Each row was made from one walk, in order. Every step used is in the known rows, and no mark comes twice. Write each row's walk.
Known rows
muduf/namuket: -14 -9 -6 5 -7 -1 16 1 -14 7 7 3 10 -12 14 3 5 10 0 -1 -7 8 7 5 -7 -8
rogag/sebopaz: -8 10 -11 11 25 -4 -3 -11 -22 0 2 -5 -11 8 2 -6 5 8 -9 16 7 -8 -5 20 -27 -11
giba/rogag: -5 2 -16 -11 -4 -7 -1 -14 -9 18 -1 -7 2 6 -1 -17 10 14 22 -16 -6 1 5 2 -9 -11
ponemam/rogag: -14 21 -3 -1 -15 7 -16 -4 -2 1 -2 -1 12 -24 3 -8 6 17 9 -13 5 -11 15 -8 -7 -23
sebopaz/rogag: -19 0 -19 -16 4 0 -8 -5 -18 2 -11 2 7 -6 8 -11 29 12 9 -21 11 -1 2 4 -2 -7
sebopaz/namuket/ponemam/rogag/giba/depok: -38 -1 -19 41 -31 -7 -7 -21 -20 -13 -23 -5 19 -22 25 -5 28 25 7 -11 18 -23 12 -16 -25 -1
ponemam/rogag/sebopaz/namuket: -21 30 -42 22 5 -13 -11 -11 -25 -14 -2 6 9 -21 19 -8 5 15 12 -13 6 -13 0 0 -41 -10
depok/giba/rogag: -6 -3 -7 -18 -24 -7 -19 -6 9 19 2 4 1 8 -2 -18 5 4 18 -21 -3 -1 18 7 -4 1
muduf/namuket/ponemam/rogag: -32 5 -4 14 -2 17 15 1 -13 1 -11 -7 11 -39 14 2 17 11 35 -27 7 -7 25 -12 -23 1
sebopaz/rogag/giba/nida: 2 -5 -28 4 -13 16 -18 -13 -18 7 -23 -11 5 14 15 -18 36 32 9 -17 17 10 -17 -3 -10 8
namuket/ponemam/depok/giba/rogag/sebopaz: -31 -13 -16 5 39 -6 7 -20 -13 5 -7 -8 -19 9 -7 -18 13 6 28 -3 14 -9 13 19 -31 15
muduf/namuket/ponemam: -35 -13 -3 10 10 12 32 -3 -22 5 -4 -8 3 -14 9 6 13 8 20 -11 0 2 19 5 -21 10
ponemam/namuket: -23 3 1 -5 -20 -7 9 0 -12 0 -1 -7 15 -19 19 -9 10 3 -7 -16 -8 -3 -6 10 -9 4
fopa/giba: -9 -8 -2 -1 -17 2 2 -20 -16 1 1 4 1 8 -5 -13 17 12 0 -5 -3 -7 26 20 -6 -8
sebopaz/namuket/ponemam/depok/giba: -67 -17 -14 -13 6 -2 7 -16 0 -7 -2 13 6 -11 -3 -4 8 11 0 -2 11 -5 29 14 -12 12
giba/rogag/sebopaz/namuket: -15 17 -51 16 16 -25 2 -19 -30 -1 0 2 2 4 15 -16 8 14 20 -17 -3 -3 -9 8 -42 -1
depok/giba/nida: 0 2 -10 -22 -24 8 -21 -11 15 11 6 4 0 7 1 -15 6 18 -12 -11 9 26 7 4 -7 11
votiz/fidan/nida/ziki: -35 28 -14 -25 -15 7 38 -21 -28 -9 1 -6 -1 8 -13 -2 -17 4 -1 29 3 6 18 9 -17 -9
ponemam/namuket/muduf: -16 0 17 -16 -1 0 16 -4 -23 -1 -4 -2 19 -26 14 -12 17 2 0 -7 -5 17 -23 6 -20 -1
rogag/ponemam/namuket: -50 -5 9 -9 -10 -2 13 -2 -8 0 -1 -7 8 -23 12 -15 8 -8 8 -18 -7 7 7 8 -11 21
ponemam/depok/giba/rogag: -23 -19 -7 -20 -4 -10 -7 -16 11 16 1 5 1 5 -9 -19 7 11 12 -6 1 1 18 9 1 -5
muduf/namuket/ponemam/depok/giba/nida/fidan: -31 -44 -20 -7 16 8 17 -6 -4 6 -6 9 -2 8 1 -12 -11 35 15 -22 22 32 1 -6 4 29
votiz/fidan: -7 16 2 -18 -11 -10 4 -19 -12 0 4 -5 9 7 -8 -6 -11 25 -14 32 0 -7 16 19 7 -8
ponemam/depok/giba/nida: -19 -17 -12 -25 0 2 -13 -19 17 8 6 6 0 1 -7 -16 8 27 -17 3 13 27 4 8 -3 4
fidan/nida: -29 16 -3 -19 1 4 15 -17 -16 -1 3 4 -5 4 -2 0 1 4 -22 21 -3 -1 8 10 -8 -8
depok/giba/rogag/sebopaz/namuket/ponemam: -37 7 -37 14 17 -9 6 -17 -22 -4 -9 1 -6 2 10 -13 10 4 39 -27 8 -9 17 10 -44 28
rogag/sebopaz/namuket/ponemam/depok/giba/nida: -39 -8 -38 1 29 -2 3 -27 -8 -6 -5 4 -8 0 4 -13 13 26 2 -7 22 21 2 11 -36 29

Write each row's walk
-36 10 -44 18 31 -8 20 -22 -38 -5 -11 -8 -5 0 10 -10 15 13 39 -23 3 -8 5 7 -50 17 : giba/rogag/sebopaz/namuket/ponemam
-12 -7 -13 11 -12 8 -16 -4 -25 3 -24 -5 6 13 13 -11 31 14 9 -6 11 -22 -1 5 -3 -6 : sebopaz/rogag/giba
-5 25 -12 17 15 1 -15 -5 -16 -4 -3 -5 -5 -14 8 -8 7 12 7 0 12 -17 4 5 -30 -16 : ponemam/rogag/sebopaz
-41 17 -19 -20 -8 17 34 -13 -21 -6 3 -3 -5 4 -8 0 -5 -5 -1 6 2 10 12 3 -28 -16 : fidan/nida/ziki
-44 11 -35 19 32 -2 19 -18 -37 -13 -8 -3 -5 -5 9 -1 11 11 14 -8 8 -12 7 12 -47 14 : rogag/sebopaz/namuket/ponemam
-39 -22 -5 -17 11 -1 7 -17 4 14 -5 -3 -3 2 -11 -17 12 12 30 -14 6 -1 25 10 -9 10 : namuket/ponemam/depok/giba/rogag
-55 -22 8 -18 12 7 5 -13 5 2 -2 4 -2 -6 -14 -4 7 8 -3 7 12 -6 32 17 -3 8 : namuket/ponemam/depok/giba
-40 -9 6 -15 -26 -10 2 2 7 8 -2 -3 7 -15 12 -27 6 -13 31 -38 -6 10 17 6 -9 37 : depok/giba/rogag/ponemam/namuket
-27 -15 2 45 -31 0 6 -9 -16 -7 -20 -11 15 -23 28 -1 30 21 12 -4 19 -17 12 -17 -19 3 : muduf/namuket/ponemam/rogag/giba/depok
-16 -21 -11 23 -24 -13 -17 -14 -21 -4 -22 -2 11 3 21 -11 41 22 -11 2 21 -13 -5 -4 -1 -5 : sebopaz/rogag/giba/depok
-56 -31 6 -6 8 3 17 -7 2 2 1 7 2 -15 -1 2 10 6 8 2 9 2 30 14 -6 14 : muduf/namuket/ponemam/depok/giba
-32 -10 15 -20 6 0 20 -6 -17 8 -6 -6 14 -25 11 -27 18 -6 38 -23 -8 29 -14 0 -25 18 : giba/rogag/ponemam/namuket/muduf
-27 -5 -25 -6 31 -20 3 -21 -22 -6 0 17 6 -9 4 -22 14 10 18 1 7 18 -16 12 -41 0 : ponemam/depok/giba/rogag/sebopaz/namuket/muduf
-50 -15 -28 -12 6 -12 8 -22 -2 6 -7 6 7 -5 -2 -17 12 14 31 -25 3 -1 22 6 -17 12 : sebopaz/namuket/ponemam/depok/giba/rogag
6 -4 -19 -6 -15 8 -3 -30 -8 5 -3 -4 -2 12 -3 -21 23 31 -1 -16 4 24 6 11 -15 6 : fopa/giba/nida
-59 -26 13 -26 6 -1 -7 -10 17 3 7 12 -2 -9 -16 -13 1 0 -5 12 8 7 34 16 6 9 : rogag/ponemam/depok/giba
-53 -29 -6 -18 31 -5 14 -22 -2 13 2 -6 0 -6 -19 -22 12 15 22 3 0 13 15 6 -5 -2 : giba/rogag/ponemam/depok
-20 12 -13 34 26 11 15 -2 -29 -6 -10 -11 -5 -26 16 -1 17 7 33 -12 13 -10 13 0 -43 6 : muduf/namuket/ponemam/rogag/sebopaz
-48 -13 -23 -22 3 23 23 -20 -2 2 -5 -7 -4 -3 -15 -11 8 16 18 -16 21 33 15 -2 -32 10 : namuket/ponemam/depok/giba/nida/ziki
-7 11 3 21 -31 16 -22 -2 -9 3 -17 -10 11 -5 9 -9 11 15 10 0 5 -29 10 -6 -7 -21 : ponemam/rogag/giba
-42 -11 13 -22 9 3 13 1 -26 -3 -12 0 15 -35 16 -23 32 -8 28 -27 4 27 -14 2 -19 22 : sebopaz/rogag/ponemam/namuket/muduf
-12 14 -28 11 -36 31 -2 -11 -13 2 -14 -18 6 -1 3 -15 11 21 26 -20 16 14 -3 -20 -35 -12 : ponemam/rogag/giba/nida/ziki
-47 21 -24 8 -5 9 3 -12 -18 -9 -13 -1 16 -33 11 -3 14 18 30 -35 6 -12 24 -13 -30 -1 : sebopaz/namuket/ponemam/rogag
